Each row was made from one path, in order. Every step used is in the known rows, and no mark comes twice. Write each row's path.
Known rows
favas bomelu lapubak pevod: [-27  11 -36 -22 -67  19  12  -3 -66 -25  17  24  -4  15  37   2  -5  31
  15   1   8  11   3]
pevod pilivam lapubak bomelu: [ 38  17  -4 -12  45 -33  -8  -9  46 -11 -17  -1 -18  30   3 -15 -32   1
 -41  -7  12   4   1]
tabefo molol favas bomelu lapubak pilivam: [ 46  23 -25   5 -33   6   2  22   6  26  63  36   9  47 -24 -49 -12  21
  -1  64  31   0   7]
madi lapubak pevod pilivam: [ -5  17 -13 -52 -61 -27   2 -27  -2 -25 -19  49  14  31 -17 -17 -41 -25
   4  -2  12 -23 -17]
pilivam pevod: [-22  -7  33 -19  36 -31 -16  23  39  17 -19  -2  -9   0  25  -8  -3  53
   2  12   5 -12 -11]
nobi tabefo: [-31  45  16  48  -7 -22 -37  -5  21 -28  13 -60  42 -12 -11  19   5  -5
 -37   8   2   8  19]
lapubak pilivam: [ 35 -38  25 -19   6 -21 -10  22  -4 -30   7  22  14  10 -47  44 -19 -15
  11 -22  26  -1  -3]
tabefo favas: [ -7   5 -13  29  -8 -10 -31 -10  -1  38 -14   6   5   2  13 -48   2  34
 -32  41  22   7  11]
molol tabefo: [ 25  16  29  30  32 -19  -5 -23  30 -26  46  -3  24  53 -21 -25  29 -18
 -10  57 -10  17  13]
favas molol tabefo: [ 23  -2 -12   7 -42 -25 -22 -27   1 -18  33  -8  19  83  -7 -30 -18  18
 -17  70  -2  21  24]
nobi tabefo molol favas bomelu lapubak pilivam: [  4  61  -3  46 -32 -17 -31   7  19 -16  63 -35  48  23 -30  -8  -6  10
 -38  49  25   7  24]
madi lapubak pilivam: [  6 -17  13 -52 -18   4   2 -10 -19 -31  14  40  16  18 -28 -14 -22 -38
  15  -8   8 -20 -24]
pevod pilivam lapubak bomelu favas: [ 51  10  -4 -12  41 -41  -1 -20  41 -28 -11  -7 -11  28  -1 -16 -22  15
 -52 -10  13   1   0]
tabefo molol favas bomelu lapubak pevod pilivam: [ 45  40 -39   2 -50 -13   2  13  18  28  44  41   7  57 -19 -49 -21  26
 -12  68  37  -1  10]
pilivam pevod lapubak bomelu favas: [ 15  -9  43 -31  20 -41   4  34  46 -23 -22   5 -37  31  18 -21  -2  61
 -38  -3  11  -3 -21]
lapubak bomelu favas: [ 33 -17  16 -21 -13 -17  32 -12 -25 -64  35  21  18   8 -17  -2  19  37
 -36 -25   1  12 -25]
bomelu favas: [ 36 -16   5   4  -8 -18  16 -34 -19 -52  18 -17  25  -6  -7  -6  27  40
 -32  -4   2  -2  -2]
favas molol tabefo nobi: [ 27  -7 -15  11 -49 -23 -34 -13   1  -3  45  -2   8  73 -12 -60 -35  20
 -25  85  12  21  29]
nobi tabefo molol: [-10  58  -6  68 -27 -27 -41   4  20   2  16 -58  43   0  -3 -16 -11  16
 -45  42  17   7  19]
pilivam lapubak bomelu favas molol tabefo: [ 31  11  23  26  25 -20   2 -26  16 -46  38  -7   2  37   5 -61 -25  42
 -34   9 -19  11 -10]
favas molol: [  6 -13 -32 -12 -63 -10 -16 -10 -21  -1   2  -5   1  45   6 -12 -38  31
  -8  29   7   9  16]
lapubak pevod: [ -9   9   3  -1 -66 -44  -2   6   0 -23 -25  39  13  10 -26  26 -39   9
  17 -15  14  -6  -7]
molol favas bomelu: [ 16  17  -4 -20   0  17  -8  26  39  -2  63  40  15  35 -33 -18  19  -6
  17  44  14  15  11]

Which path is each row?
[  6  25   2  39 -12 -24 -21 -29  -5 -14  41  17  28  62   5 -56  24  23
 -24  86  11  25  20]
molol tabefo favas bomelu lapubak pevod
[-13  10 -42 -30 -61   7  12  -4 -55 -24   7  22  -6  22  36   8  -7  27
   3   4  15  11   7]
favas bomelu lapubak pevod pilivam
[ 23   6  14  13  14 -12   5 -19   4 -38  22  -7  -6  19  11 -54 -35  50
 -28 -11 -17   2 -14]
pilivam lapubak bomelu favas molol
[ -3   0  34 -19  27 -32 -12  39  57   9 -41  -4 -46  28  27 -20 -11  43
 -23  10   9 -11  -9]
pilivam pevod lapubak
[-22  25  -2 -16 -64  -9  46 -46 -53 -33  28  17  -7  19  -7  23 -11  19
  -9 -37 -10 -25  -3]
bomelu lapubak pevod
[  1  -3  42 -31  24 -33  -2  45  52  -4 -30  10 -47  33  22 -19 -10  48
 -29  -2   9  -4 -21]
pilivam pevod lapubak bomelu
[ 26 -12  40 -23   5 -51 -13  33  48 -20   1   5 -33  58  11 -55 -18  67
 -52  37  16   5  -8]
pilivam pevod lapubak bomelu favas molol tabefo nobi
[ 53  -8   1 -19 -43 -18  22  14   0 -55  -6   5 -38  60  -9 -23 -11  21
 -63 -13  10  15  -9]
pevod lapubak bomelu favas molol
[  2  70   3  61 -20 -27 -40   5  48   2  47 -42  48  15 -35 -22  -2   5
 -43  54  18   5  24]
nobi tabefo molol favas
[-35  58 -19  49 -47 -39 -55 -15   1 -18   1 -42  44   4  11  -4  -1  32
 -63  37  32  18  34]
nobi tabefo favas bomelu lapubak pevod pilivam
[ 60  -3  10  -9 -33 -25  21   6   9 -63   9   3 -29  79 -14 -30  -1  16
 -68   8   5  19  -6]
pevod lapubak bomelu favas molol tabefo
[ 20  -6   5 -46 -47  -3  14 -36 -33 -52  59  39  21  45 -13 -81 -12   6
 -29  31  -3  -1 -26]
madi lapubak bomelu favas molol tabefo nobi
[ 12   8  22  26  24 -27 -27 -16   8 -10  45  10  22  63   7 -53  30  31
 -24  88  16  24  16]
molol tabefo favas bomelu lapubak pilivam pevod
[ -4 -10  30 -38   4  -8  32 -24 -37 -30  41   5 -13  16 -10  31   0  27
 -12 -35   2 -27  -5]
bomelu lapubak pilivam pevod
[ 35 -24   1 -26 -43 -23  23 -18 -36 -67  36  17  18  31 -14  -9  -1  52
 -40 -11   2  15 -16]
lapubak bomelu favas molol
[ 17  28 -13 -36 -26   0  12   1  24 -19  67  46   9  51 -40  -1  12   0
   1  27  16   5  15]
molol favas bomelu lapubak pevod pilivam
[-17  -3 -20   0 -17  -1 -30   2 -35  22   1  16   0  11  41 -43   5  68
 -23  46  34  12   8]
tabefo favas bomelu lapubak pilivam pevod
[ 53   6 -14 -15  19 -44  -7 -24  32 -29 -11 -10  -8  44   4 -19 -35  25
 -55   1  14   6   6]
pevod pilivam lapubak bomelu favas molol
[ -3  67  -9  58 -26 -19 -45  17  38   2  46 -37  50  16 -20 -26  -2  10
 -35  63  23  16  25]
nobi tabefo molol favas bomelu
[  7  -7  -4 -59 -53   5  23 -38 -40 -55  34  35  21  31  -5 -51 -10  11
 -20   0  -7 -10 -34]
madi lapubak bomelu favas molol
[-23   5 -37 -22 -34  42  15  -5 -67 -12  28   4 -10   9  53 -12  14  25
   7   8   0  12   6]
favas bomelu lapubak
[ 34  18 -11  -1  47 -32 -17 -13  55   3 -29 -16 -17  26   9 -15 -32  -3
 -35   4  13  -4  13]
pevod pilivam lapubak
